What can hang from each mark
lifed: lavebeb vuvedo zabivur
vuvedo: zabivur
bekude: lavebeb zabivur
kitob: zabivur
zabivur: bekude kitob vuvedo
lavebeb: bekude lifed

Known rows, with every way that one mark hangs from another
lifed{lavebeb{bekude} vuvedo{zabivur}}: [  1   2  -3   3  -2   5   4  -3  -1   1   3  -1  -3  11  36   0   6   3
  -4  -6  -4  -5   0   9  -7   0   4  -3   1   1   0   1   6   3   4  -2
   0   7   3   3   4   2 -12  -1  -5   1  -1   4   5  -1  -5  19   3   6]
lifed{vuvedo}: [ 0  1 -1 -3  3 -4  3  4 -2  5 -2  4  0 12 18 -7  3  2 -3  7  0 -6  7  3
 -5  2  4 -2 -1 -1 -1  2  3  0  1  0  3  0  2  2  0  0 -6  1 -2  0  0 -3
  5 -3 -2 10  3  3]
bekude{lavebeb{lifed} zabivur{kitob}}: [ -1   6   1  -4   3  -1  -4  -7   1   2  -6  -5   0   0  -9  12   0   3
   2   7  -1   2  -2  -3  -1  -2   0  -4   4  -4   7  -3   1   5   2   1
  -4   1   3  -1  -3   1   4   1  -3   3   3 -16   3   1  -2 -16  -1  -8]
lavebeb{bekude lifed{zabivur{vuvedo}}}: [ 1  0 -5  5 -4  6 -1 -4  0 -4 -6 -2  3  9 11  1  4  3  1  3  0  0  2  7
  2  1 -2  1  2  1  0  3  1  2  3  0  2  3  1  1 -2  5 -5  1  1  3 -1  6
  5  2 -1  6 11 -9]
lifed{vuvedo{zabivur{bekude{lavebeb} kitob}}}: [-2  0  0 -2  2 -2  1  3  1  2  3  1 -1 -1 21 -4 -4  3 -2  2 -2 -5  3  1
 -6 -3  3 -3 -1  0  0  0  2 -1 -1 -1 -4  3  1 -1  2  1 -2  0 -3 -2  1  0
 -1 -3 -1  4 -1  9]
zabivur{bekude vuvedo}: [  1  -6   2  -1  -1  -1   0   4  -1  -2   2   2   0  -6 -18  -6  -5  -4
   0  -3   5   2   1  -4   4   1  -1   3  -4   2  -3   1  -3  -4  -5  -2
   4  -6  -7   0   1  -4   2  -2   4  -1  -3   5  -7  -1   1   5  -4   6]
zabivur{bekude{lavebeb} kitob vuvedo}: [  0  -2   4   0   2   1  -3   3   1  -2  11   2   0 -16 -23  -4  -5  -3
   2  -6   5   2  -3  -8   6  -4  -4   3  -3   1  -4  -3  -6  -5  -4  -1
  -8  -6  -2  -1   2   0   5  -3   3  -2  -2   4  -8   1   4  -8  -6   8]
vuvedo{zabivur{bekude kitob}}: [ -3  -3   1   2  -1   0   2   4   2  -1   0   1  -2 -12   3  -4  -3  -1
  -2  -6  -4  -2  -2  -2  -4  -1   2  -1  -4   2  -1   0  -1  -3  -1  -1
  -3   1  -4  -5   2  -2   5   2   0  -3   0   4  -8  -2   3  -3  -9   9]
bekude{lavebeb{lifed} zabivur{kitob vuvedo}}: [  0   3   2  -6   5   0  -5  -9   1   3  -2  -5  -1  -3 -18  10  -5   1
   2   6   1   2  -2  -5   1  -3  -2  -3   3  -3   5  -5   1   2   0   0
  -8  -1   2   0  -2   1   5  -2  -2   3   3 -15   1   2  -2 -13   1  -6]
lavebeb{bekude{zabivur} lifed{vuvedo}}: [ -2   3  -5   1  -1   1   0  -9  -1  -2 -10  -5   2  13  13   9   7   4
   0   8  -1  -1   6   5  -2   0   0  -3   4  -2   8   2   1   7   5   1
   4   5   0   1  -4   7  -9   3  -2   2   0  -9   3   1  -5   1   5 -11]
zabivur{bekude{lavebeb{lifed}} kitob}: [ -2   3   2   4  -3  -1  -2   4   2  -6   3   1   1 -10  -8   3   3   2
   2  -1   3   4  -2  -4   3  -2  -2   2   0  -1   1   0  -5   1   0   1
  -6  -3  -2  -2   0  -1   4   1   2  -1  -1  -3  -4   0   4 -16  -7   2]
lavebeb{lifed}: [  2   1  -1   3  -3  -3  -2   2  -1  -1 -11   1   2  10   6   3   7   4
   0   8   2   1   3   3  -3   3   2   0  -2  -2   2   1   1   5   3   2
   1  -1  -5  -2  -3  -4  -1   3   0   3   0  -7   5  -2  -1  -3   1  -6]
kitob{zabivur}: [  3  -3   0  -1   2 -10   3  10  -2   6  -1  10   0   7   2 -10   4  -5
  -1   0  -4  -3   3   0  -3   7   3   3  -3   2  -4  -3   0  -1   1   3
   7  -1  -3   0  -1  -2  -1   4   3  -2   1   4   2  -2   3   5  -8  -2]
bekude{lavebeb zabivur}: [  0   4   1  -8   4  -2   0  -4  -2   6  -6  -4  -1   2 -10  10  -1  -2
   0   7  -2   1  -1  -3  -2   1   1  -3   4  -2   5  -1   1   2  -1   0
   6   2   3   2  -2  -1   4   0  -4   0   3  -9   6   1  -3  -5   2  -7]
bekude{lavebeb}: [ 3  3  0 -4  1 -2  0  7 -2  5 -5  1  0  3 -2  5  4 -1 -1  8  1  0  0 -2
 -2  1  1  0  1 -1  0 -1 -1  0  0  1  1  2  2  1 -1 -3  2  0 -3 -1  1  0
 10 -1  0 -2  4 -3]
vuvedo{zabivur{bekude{lavebeb} kitob}}: [ -1  -1   1   0  -1   0   0   4   2   0   1   0  -2 -13   2   1  -4   0
  -1  -4  -3  -1  -3  -3  -3  -3   2  -1  -2   1  -1  -1  -2  -3  -2  -1
  -5   2  -2  -4   2  -2   7   1  -1  -3   1   4  -5  -2   3  -5  -7   8]
vuvedo{zabivur{bekude{lavebeb{lifed}} kitob}}: [ -1  -1   1   1  -2   0  -2   3   2  -2   0  -2  -2 -12   4   3  -4   1
   0  -2  -2   0  -2  -2  -3  -3   1  -2  -2   0   0  -1  -1  -1  -1   0
  -7   2  -4  -4   2  -2   6   2  -1  -2   1   2  -4  -2   2  -7  -6   6]
zabivur{bekude{lavebeb} vuvedo}: [  2  -4   2  -2   0  -1  -2   4  -1  -1   4  -1   0  -8 -17   0  -5  -4
   1   0   6   4   1  -5   5  -1  -2   3  -1   1  -2  -1  -4  -4  -5  -2
   1  -4  -5   1   1  -3   4  -3   2  -2  -2   5  -3   0   1   2   0   5]
zabivur{bekude{lavebeb{lifed}} kitob vuvedo}: [  0  -1   3   2   0   1  -5   2   2  -4   8   0   0 -14 -19   0  -4   0
   3  -3   6   4  -2  -7   6  -4  -4   2  -2   0  -2  -3  -5  -3  -2  -1
 -11  -6  -4  -2   1  -1   4  -3   3   0  -2   0  -7   1   3 -11  -5   5]

Rows
[ 1  0  0  3 -3  2  3 -1  1  0  7 -1 -3  8 34 -2  0  4 -3 -7 -2 -3  0  7
 -6  0  5 -3  0  0 -1  1  7  2  1 -2  0  2  0  1  5 -4 -8 -2 -3  0  0  1
  1 -2 -4 16  0 12]
lifed{lavebeb vuvedo{zabivur{bekude}}}
[ -3   3   3   2  -1  -1   0   5   1  -3   5   3   0 -13 -11   0   2  -1
   1  -3   2   3  -2  -6   3  -2  -1   2  -1   0   0   1  -6  -2  -1   0
  -4  -3   0  -2   0  -1   4   0   1  -3  -1   1  -4  -1   4 -13  -8   5]
zabivur{bekude{lavebeb} kitob}
[ -2  -4   4   2   1   1  -1   3   1  -3   8   5   0 -14 -22 -10  -4  -3
   1  -8   4   0  -2  -6   5  -1  -3   4  -5   2  -4   0  -5  -6  -3  -1
  -5  -8  -4  -2   2  -1   3  -2   5  -2  -3   4 -12   0   5  -5  -9   9]
zabivur{bekude kitob vuvedo}
[  0   2   3  -9   7   0  -2  -6   0   7   1  -2  -1  -6 -23   5  -6  -2
   1   3  -1   0  -3  -6   1  -2  -2  -3   2  -2   2  -4   0  -1  -2  -1
  -4  -1   5   1  -1   1   6  -2  -2   1   3  -8   0   2  -1  -9   0  -3]
bekude{lavebeb zabivur{kitob vuvedo}}
[  3  -7   1   0   2  -9   1   8  -1   2   5   8   1  -1 -11 -12  -3  -7
   1  -4   1   0   3  -3   2   5   0   5  -4   3  -5  -3  -2  -3  -3   2
   6  -4  -7   0   1  -2   1   1   6  -3  -1   6  -6  -1   4   6 -10   3]
kitob{zabivur{bekude vuvedo}}
[ -3  -1   3  -6   6   0   1  -7  -1   5  -1   1  -2  -3 -22  -5  -5  -2
   0  -3  -3  -3  -2  -4  -1   1   0  -2  -3  -1   1  -1   1  -2  -1   0
   0  -4   2  -1   0   0   3   0   1   2   1  -8  -6   0   0  -4  -5  -1]
bekude{zabivur{kitob vuvedo}}
[  3   0  -2   6  -3  10   4  -4   0  -1   9  -1  -1  10  17  -8   2   1
  -1 -12  -3  -2  -5  11   2   2  -1   1   2   2  -7   4   6  -2   1  -2
   4   2   8   4   3   1  -8  -4   0   3  -1  14   5   3  -1  20  12   2]
lifed{lavebeb{bekude} zabivur{vuvedo}}
[ 1  0 -2  1 -1 -3 -2  0  1  0 -9 -1  1 12 24  2  2  6 -1  9  1 -3  5  5
 -6  0  4 -3 -1 -2  3  0  5  4  3  1 -3  2 -4 -1 -1 -1 -4  2 -2  3  1 -8
  4 -3 -3  3  3 -1]
lavebeb{lifed{vuvedo{zabivur}}}
[  0   2  -6   6  -6   5   1  -3   0  -5  -9  -2   3  11  17   3   8   4
   0   4  -1   0   2   8   0   1  -1   0   3   0   1   4   1   4   5   1
   4   5   2   1  -3   4  -5   2   0   2  -1   5   6   1  -1   3  10 -11]
lavebeb{bekude lifed{zabivur}}
[  4  -6   1  -2   2  -9  -1   8  -1   3   7   6   0  -2 -10  -7  -4  -7
   1  -2   1   1   2  -5   3   3   0   5  -2   3  -4  -5  -2  -3  -3   2
   4  -2  -5   1   0  -2   2   0   4  -3   0   6  -3   0   3   4  -8   2]
kitob{zabivur{bekude{lavebeb} vuvedo}}
[ 1 -3  1  0 -1  2  1  2  1 -1  7 -1  1  0  4 -8 -8 -1  0 -3  1  1  0  2
  4  0 -2  2  1  1 -5  3  2 -5 -5 -1  4 -1  4  2  1 -1  3 -3  1  0  0 10
  0  1  1  9 10  4]
lifed{zabivur{bekude{lavebeb} vuvedo}}
[-1 -1  0  5 -3  1 -3 -2  2 -6  1  0  2  3  6 -5 -2  5  1  0  2  2  0  4
  3  0 -1  1 -1 -1 -2  2  2  0  0  0 -3 -3 -1 -2 -1 -2  1  0  3  3  0 -1
 -3  0  1 -2  4  0]
lavebeb{lifed{zabivur{bekude kitob vuvedo}}}
[ -2   6   1  -5   4  -2  -4  -8   1   3  -3  -5   0   3   0  11  -1   4
   1   9  -1   0   0  -2  -2  -3   0  -5   4  -5   7  -3   2   5   2   1
  -5   2   5   0  -3   2   1   0  -4   2   4 -18   3   1  -3 -13   1  -7]
bekude{lavebeb{lifed{vuvedo}} zabivur{kitob}}
[  0   3  -6   4  -3   1   0  -2  -1  -2 -10  -1   3  13  19   6  10   5
   0   9   1  -2   6   6  -2   1   0  -1   2  -1   4   2   0   6   6   1
   1   4  -1   1  -3   6 -10   2  -1   2  -2  -2   6   0  -3   3   6  -9]
lavebeb{bekude lifed{vuvedo}}
[ -2   0  -2  -2   3   4   4  -6  -2   2  -3   0   0  -3 -15   0   4  -3
  -1  -2  -3  -3  -1  -2   0   1  -2   0   0   1   2   1  -3  -1   2   0
   4   1   2   1  -1   6  -3   1   1   0  -2   1  -2   2   0  -1  -2  -6]
lavebeb{bekude{zabivur{kitob vuvedo}}}
[  2  -3   2   0  -2  -1  -4   2   0  -3   1  -3   1  -6 -15   4  -5  -2
   2   3   8   6   1  -5   5  -2  -2   2   0   0   0  -1  -4  -1  -4  -1
  -2  -4  -7   0   0  -3   3  -3   2   0  -1   1  -2   0   0  -2   1   3]
zabivur{bekude{lavebeb{lifed}} vuvedo}
[ 4 -6  1  0  1 -9 -2  7 -1  1  5  5  1  0 -8 -5 -4 -5  2  0  2  2  3 -4
  3  3  0  5 -1  2 -3 -5 -2 -1 -2  2  2 -2 -6  0  0 -2  2  1  4 -2  0  3
 -3  0  3  2 -7  1]
kitob{zabivur{bekude{lavebeb{lifed}} vuvedo}}
[ -3   3  -2  -1   1   2   5  -5  -2   2  -6   1   0  -1 -10   2   7  -2
  -1  -2  -5  -3  -1   0  -1   2  -1  -1   0   1   3   3  -2   1   3   0
   6   3   3   0  -2   6  -3   3   0  -1  -1   0   0   2   0  -3  -3  -8]
lavebeb{bekude{zabivur{kitob}}}
[ 1  3 -2  4 -3  5  5 -5 -2  0 -1 -1 -2  8  6  4 10  0 -2 -8 -3  0 -4  6
 -2  4  2  0  1  1  1  3  2  4  4 -1  8  2  3  2  1 -1 -8 -1 -1  2 -1  1
  5  1 -3  8 -1 -3]
lifed{lavebeb{bekude{zabivur}}}
[ 2  5 -1  0 -1  0 -3  2  1  1 -3 -1  1  5  9  6  3  4  1  8  1  1 -1  2
 -1 -1  0 -1  3 -2  0 -1  2  2  1  1 -5  2  4  1 -2 -1  3  0 -3  2  2 -2
 10  0  0 -5  9 -5]
bekude{lavebeb{lifed{zabivur{kitob}}}}
[ -1  -1  -3  -3   2   3   3  -5  -3   3  -7  -1   0   1 -13   3   4  -4
  -1   0  -3  -2   1   0   0   2  -2   0   0   1   2   2  -2   0   1  -1
   8   2   0   2  -1   5  -3   1   0   0  -1   2   1   2  -2   4   1  -8]
lavebeb{bekude{zabivur{vuvedo}}}
[-1  0  0  1 -4  1  3  4  1 -3  4 -1  1  2 12 -5 -3  0  0 -1 -1  2  0  4
  2  1  0  1  3  1 -3  5  2 -2 -3  0  7  1  5  1  0 -2  3 -1  0 -1  0  9
  2  0  1  6  8  2]
lifed{zabivur{bekude{lavebeb}}}
[ 0 -3  0 -1 -2 -1  1  5  0  0 -3 -2 -2 -8  7  3 -4 -1 -1  0 -2  0 -1 -1
 -4 -1  3 -2 -1  2  0  0  0 -2 -2 -1  1  3 -4 -2  2 -4  5  1 -3 -3  1  5
 -1 -2  0  2 -3  6]
vuvedo{zabivur{bekude{lavebeb}}}
[ -2   2   2  10  -6   6   4  -2   2  -7  14   1  -2   2  19 -11   1   3
  -1 -16  -3   2  -8   9   3   1   1   2   0   1  -6   5   4  -1   0  -1
   2  -2   8   0   4  -4  -3  -3   2   1  -1   8  -2   1   2   7   1   9]
lifed{lavebeb zabivur{bekude kitob}}
[  1   0   2 -10   6  -1  -2  -5  -2   8  -3  -5  -1   0 -18   8  -5  -3
   0   6   0   1  -1  -5   0  -1  -1  -3   3  -2   3  -3   1   0  -3  -1
   3   0   2   2  -1   0   4  -2  -3   1   3  -8   4   1  -3  -3   3  -4]
bekude{lavebeb zabivur{vuvedo}}
[ 0  1 -4  6 -3  7 -1 -4  1 -5 -3 -1  2  6  8 -1  4  4  1  0 -1 -1  0  5
  2 -1 -3  1  1  0 -1  2  0  1  4  1 -3  2  3  0 -2  6 -5  1  2  3 -2  5
  2  2  0  1  9 -8]
lavebeb{bekude lifed{zabivur{kitob vuvedo}}}
